What can hang from each mark:
k_980: k_8 k_263
k_263: k_348
k_791: k_727
k_348: k_263
k_530: k_335
k_335: k_8 k_530 k_851
k_727: k_335 k_980
k_8: k_335
k_851: k_335

Each row was made from one small tree. Brackets hold a mark, then the marks that hang from it, in the order of their numbers. Every link used is in the known rows. Write each row's tree.
Known rows:
{k_727 k_335}: 0.011; -0.511; 0.415; -0.139; 0.412; -0.010; -0.088; -0.702; -0.416; -0.562; -1.808; 0.789; 1.571; 1.706; -0.296; -2.053; 0.669; -0.193; 0.267; -1.137; -0.908
{k_727 k_335 k_980}: 0.532; -2.367; 0.327; 1.534; 1.076; 0.026; 0.494; -0.878; -0.650; -1.510; -3.355; 1.702; -0.930; 2.052; -0.538; -1.786; 1.216; -1.624; 0.487; -0.343; -0.734
{k_8 {k_335 k_530}}: -1.166; 1.843; 0.203; -0.951; -0.288; 2.084; 2.112; -2.373; -0.449; 0.824; 1.269; 3.946; -0.394; -0.656; -0.515; -0.848; 1.447; -0.559; -0.947; 0.042; -0.875
{k_980 k_8 {k_263 k_348}}: -0.243; -0.041; 0.162; -3.750; 1.370; 0.481; -0.277; -0.472; -0.346; -0.221; 0.464; -5.349; -3.492; -0.864; -1.010; -0.222; 3.197; -2.205; -2.307; -0.914; 2.778
{k_348 k_263}: -0.544; -0.495; -1.223; 1.469; -0.337; 0.860; 1.327; 0.815; -0.724; -0.031; -1.073; -4.233; 1.754; 0.979; -0.826; 0.292; -1.507; 0.055; 0.921; -1.383; 0.163
{k_727 {k_980 k_8 k_263}}: 0.244; -1.534; 0.817; -1.192; 1.636; 1.006; 0.403; -0.391; -0.060; -1.647; -1.870; -1.002; -3.461; 0.700; -0.796; -0.168; 3.083; -2.397; -0.565; -0.026; 1.760
{k_791 {k_727 {k_335 k_8}}}: -1.334; -2.110; 0.243; -0.108; 0.281; 0.961; 0.937; 0.745; 0.486; -0.442; -0.389; -0.938; 0.817; 2.950; -0.205; -4.349; 2.437; 0.386; -1.279; -0.840; -0.884
{k_791 {k_727 k_980}}: -0.631; -2.913; 0.675; 2.103; -0.012; 0.889; 0.550; 1.899; 0.766; -0.478; 0.121; -0.695; -2.196; 1.132; -0.223; -2.046; 1.116; -0.649; -1.393; 1.372; 0.599
{k_530 {k_335 k_851}}: -0.151; 0.039; 2.598; 1.188; 0.012; 0.249; -0.996; 0.660; -0.547; 0.550; -0.889; -0.165; 0.768; -0.487; -0.603; -0.398; -2.184; -1.313; -1.350; -2.806; 1.931
{k_980 k_8 k_263}: -0.443; 0.418; 1.110; -3.395; 1.177; 1.248; -0.137; -0.339; 0.133; -0.782; -0.257; -2.195; -1.161; 0.438; -0.742; -0.642; 3.082; -1.246; -1.129; -0.885; 1.894
{k_791 {k_727 k_335}}: -1.035; -1.825; 1.053; 0.694; -0.285; 0.896; 0.052; 1.391; 0.566; -0.103; -0.113; -0.818; 1.015; 2.210; -0.248; -4.069; 1.081; 0.362; -1.459; -0.186; -0.265
{k_851 {k_335 k_8 k_530}}: 0.161; 0.441; -0.350; 0.741; 0.494; 0.035; 2.478; -1.458; -0.993; 0.467; -0.571; 3.713; 0.285; 2.060; -1.425; -1.568; 1.039; -1.305; -0.663; -2.220; -2.120
{k_980 k_8}: 1.617; 1.516; -0.339; -1.624; 1.148; 0.757; -0.103; 0.856; 0.700; -0.841; 0.619; -0.986; 1.679; -0.348; 0.181; 0.877; 1.401; -0.352; 0.711; -1.042; 2.699
{k_727 k_980}: 0.527; -1.845; -0.030; 1.610; 0.718; 0.048; 0.529; -0.055; -0.237; -1.020; -1.600; 0.888; -2.495; 0.337; -0.218; 0.384; 0.620; -1.434; 0.300; 0.724; 0.229
{k_791 k_727}: -1.045; -1.420; 0.679; 0.938; -0.648; 0.865; 0.113; 2.025; 0.892; 0.297; 1.301; -1.443; -0.254; 0.843; -0.043; -2.364; 0.563; 0.553; -1.632; 0.740; 0.508
{k_727 {k_335 k_8 k_851}}: -0.336; -1.578; -0.008; -0.899; 0.659; 0.535; 0.390; -0.490; -0.549; -0.739; -2.412; 0.057; 0.170; 2.883; 0.070; -2.686; 1.542; -0.333; 0.720; -4.110; -0.382
{k_530 {k_335 k_8 k_851}}: -0.571; -0.305; 1.463; 0.040; 0.857; 0.345; 0.151; -0.149; -0.535; 0.166; -1.304; 0.024; 0.400; 0.344; -0.589; -0.747; -0.551; -1.323; -1.163; -3.636; 1.191
{k_335 k_8 k_530 k_851}: -1.211; -0.545; 0.546; -0.707; 0.686; 1.154; 0.923; -0.302; -1.724; -1.306; 0.588; 6.949; -3.231; 0.061; 0.178; -0.738; 1.637; -0.876; 0.346; -3.748; 0.285
{k_791 {k_727 {k_335 k_530}}}: -1.646; -1.315; 1.748; 0.874; -0.191; 1.154; 0.299; 0.995; -0.496; -0.739; 0.818; 4.066; 0.048; 1.409; -0.445; -4.192; 1.373; -0.056; -1.630; -0.211; -0.533

Which tree is each row?
1.899; -1.878; 0.741; 0.451; 1.587; 0.984; -0.219; 1.096; -0.124; -2.050; -3.080; 0.150; -0.686; 2.010; -0.026; -1.218; 1.664; -2.076; 1.507; -3.408; 2.844
{k_727 {k_335 k_851} {k_980 k_8}}
1.118; 0.110; 0.202; -0.118; 1.166; 2.144; 1.353; -0.259; 0.044; -1.090; -0.350; 2.153; -2.124; -0.114; -0.215; 0.433; 2.349; -2.169; 0.476; -1.507; 2.705
{k_727 {k_980 {k_8 {k_335 k_530 k_851}}}}
-2.726; -3.809; 1.795; 0.140; 1.011; 1.595; 1.559; -0.501; -1.010; -1.909; -1.444; 4.053; -3.983; 2.863; -1.251; -5.058; 4.146; -1.777; -2.429; -0.185; -1.530
{k_791 {k_727 {k_335 k_8 k_530} {k_980 k_263}}}
-0.341; -1.801; 1.376; -1.324; 2.396; 0.754; 0.537; -1.666; -2.199; -2.589; -1.891; 3.706; -4.885; 0.349; -1.550; -2.044; 4.001; -3.960; -1.490; -1.256; 1.227
{k_727 {k_335 k_530} {k_980 k_8 {k_263 k_348}}}
-0.417; -2.782; 0.758; 0.850; 1.706; 0.938; 1.249; -0.998; -1.990; -2.572; -2.958; 7.172; -3.554; 2.154; -0.412; -2.363; 2.485; -2.299; 0.798; -3.443; -0.486
{k_727 {k_335 k_8 k_530 k_851} k_980}
0.751; 2.422; 0.363; -2.237; 0.557; 2.662; 1.064; -0.164; 0.297; -0.010; 1.475; 1.610; 0.435; -0.612; 0.071; 0.120; 2.099; -0.891; 0.255; -2.726; 3.122
{k_980 {k_8 {k_335 k_530 k_851}}}
-0.439; -2.105; 0.203; 0.724; 2.164; 0.503; 1.820; -2.192; -1.937; -2.738; -2.779; 8.082; -2.358; 1.832; -0.862; -2.243; 3.220; -2.177; 0.567; -1.351; -1.847
{k_727 {k_335 k_8 k_530} k_980}
-0.811; -2.945; 0.742; -0.198; 0.855; 1.216; 0.352; 1.686; 0.557; -0.557; 0.393; -4.083; -4.465; 0.582; -0.867; -2.259; 3.175; -1.982; -2.859; 0.735; 2.485
{k_791 {k_727 {k_980 k_8 {k_263 k_348}}}}
-0.080; -2.419; 1.954; 1.294; 0.806; 2.024; 0.186; 2.437; -0.223; -1.951; -0.176; 3.465; -1.812; 1.652; -0.259; -3.447; 2.249; -1.529; -0.598; -1.979; 2.454
{k_791 {k_727 {k_335 k_530 k_851} {k_980 k_8}}}
0.420; -2.867; 1.292; 1.175; 0.612; 1.783; -0.077; 2.756; 0.820; -1.303; -1.124; -1.447; -0.749; 2.491; 0.035; -3.303; 2.003; -1.090; -0.472; -1.962; 2.729
{k_791 {k_727 {k_335 k_851} {k_980 k_8}}}
-1.311; 1.903; 1.309; -4.344; 0.998; 2.865; 1.465; -2.228; -0.194; -0.202; 0.671; 0.989; -1.507; -0.102; -1.097; -1.330; 4.271; -1.699; -1.890; -0.931; 1.207
{k_980 {k_8 {k_335 k_530}} k_263}
-0.157; -1.829; 1.562; 1.161; 1.175; 1.675; 0.644; 1.508; -0.195; -2.209; 0.010; 4.248; -0.899; 1.391; -0.556; -3.290; 2.745; -1.431; -0.896; -0.302; 1.397
{k_791 {k_727 {k_335 k_530} {k_980 k_8}}}
-1.520; -1.640; 1.603; -0.563; 0.593; 2.840; 1.564; 0.405; 0.452; -0.755; 0.739; 0.586; -3.347; 0.918; -0.945; -2.948; 3.908; -1.756; -2.625; 0.715; 1.375
{k_791 {k_727 {k_980 {k_8 {k_335 k_530}} k_263}}}
1.642; -0.339; -0.409; -0.258; 1.064; 1.965; 1.272; 0.094; 0.879; -0.452; -1.077; -1.602; -1.317; 0.544; -0.016; 0.490; 2.086; -1.786; 0.576; -1.380; 2.917
{k_727 {k_980 {k_8 {k_335 k_851}}}}
1.556; 0.205; -0.740; -0.444; 1.416; 1.695; 1.583; -0.582; 0.928; -0.662; -0.996; -1.414; -0.615; 0.376; -0.338; 0.625; 2.508; -1.703; 0.486; -0.039; 2.042
{k_727 {k_980 {k_8 k_335}}}
-1.903; -3.605; 1.580; 1.003; -0.034; 1.283; 0.534; 1.150; 0.403; -0.436; -0.477; -1.728; -4.022; 1.631; -0.764; -3.072; 2.190; -1.173; -2.574; 1.415; 0.170
{k_791 {k_727 {k_980 k_263}}}
0.256; -2.023; 1.209; -1.301; 2.052; 1.020; 0.337; -1.143; -0.510; -2.252; -3.567; -0.350; -1.883; 2.417; -1.079; -2.290; 3.768; -2.609; -0.330; -1.184; 0.726
{k_727 k_335 {k_980 k_8 k_263}}
-0.761; 0.825; 1.072; -4.314; 0.382; 2.910; 0.751; -0.885; 0.744; 0.584; -0.317; -4.654; -1.406; 1.020; -0.584; -1.415; 3.514; -1.335; -1.478; -2.544; 2.567
{k_980 {k_8 {k_335 k_851}} k_263}
-1.398; -3.658; 1.389; 1.495; 0.680; 1.619; 1.095; 1.187; -0.711; -1.682; -0.968; 4.277; -3.054; 2.596; -0.256; -4.224; 2.640; -1.286; -0.964; -2.006; 0.137
{k_791 {k_727 {k_335 k_8 k_530 k_851} k_980}}
-2.136; -4.318; 1.037; -0.036; 0.865; 1.317; 1.364; -0.148; 0.041; -1.216; -2.347; -1.097; -3.043; 3.706; -1.065; -5.017; 3.905; -1.290; -2.218; -0.215; -1.264
{k_791 {k_727 {k_335 k_8} {k_980 k_263}}}
0.121; -1.591; -0.042; -1.983; 1.209; 1.744; 1.066; -0.953; 0.045; -0.004; -1.160; -5.069; -5.412; 0.119; -0.915; -0.445; 3.504; -3.279; -1.854; -1.283; 2.991
{k_727 {k_980 {k_8 {k_335 k_851}} {k_263 k_348}}}
-2.138; -4.631; 0.447; -0.104; 0.952; 0.863; 1.237; -0.252; -0.289; -0.821; -1.799; -2.740; -4.547; 2.894; -1.157; -4.798; 4.052; -1.956; -3.017; -0.156; -0.633
{k_791 {k_727 {k_335 k_8} {k_980 {k_263 k_348}}}}
0.224; -2.757; -0.743; 0.414; 1.895; 0.116; 1.594; -1.699; -0.660; -1.930; -3.844; 1.603; -1.229; 2.919; -0.569; -2.022; 2.871; -1.589; 0.739; -1.287; -1.545
{k_727 {k_335 k_8} k_980}
-1.382; -2.728; 0.716; 0.050; -0.087; 1.278; 0.457; 1.654; 0.525; -0.293; -0.587; -1.476; -0.075; 3.220; 0.057; -4.506; 1.859; 0.282; -1.093; -2.565; 0.171
{k_791 {k_727 {k_335 k_8 k_851}}}
-2.347; -4.099; 3.117; 1.237; -0.003; 1.811; 0.185; 1.111; -1.029; -1.478; -1.188; 3.377; -4.627; 2.382; -0.835; -4.929; 2.341; -1.869; -2.321; -1.284; 0.176
{k_791 {k_727 {k_335 k_530 k_851} {k_980 k_263}}}
-0.728; -3.351; 1.072; -0.305; 1.136; 1.246; 0.290; 1.020; 0.178; -1.076; -0.984; -3.502; -3.202; 1.995; -1.055; -3.962; 3.575; -2.149; -2.692; -0.132; 1.730
{k_791 {k_727 k_335 {k_980 k_8 {k_263 k_348}}}}
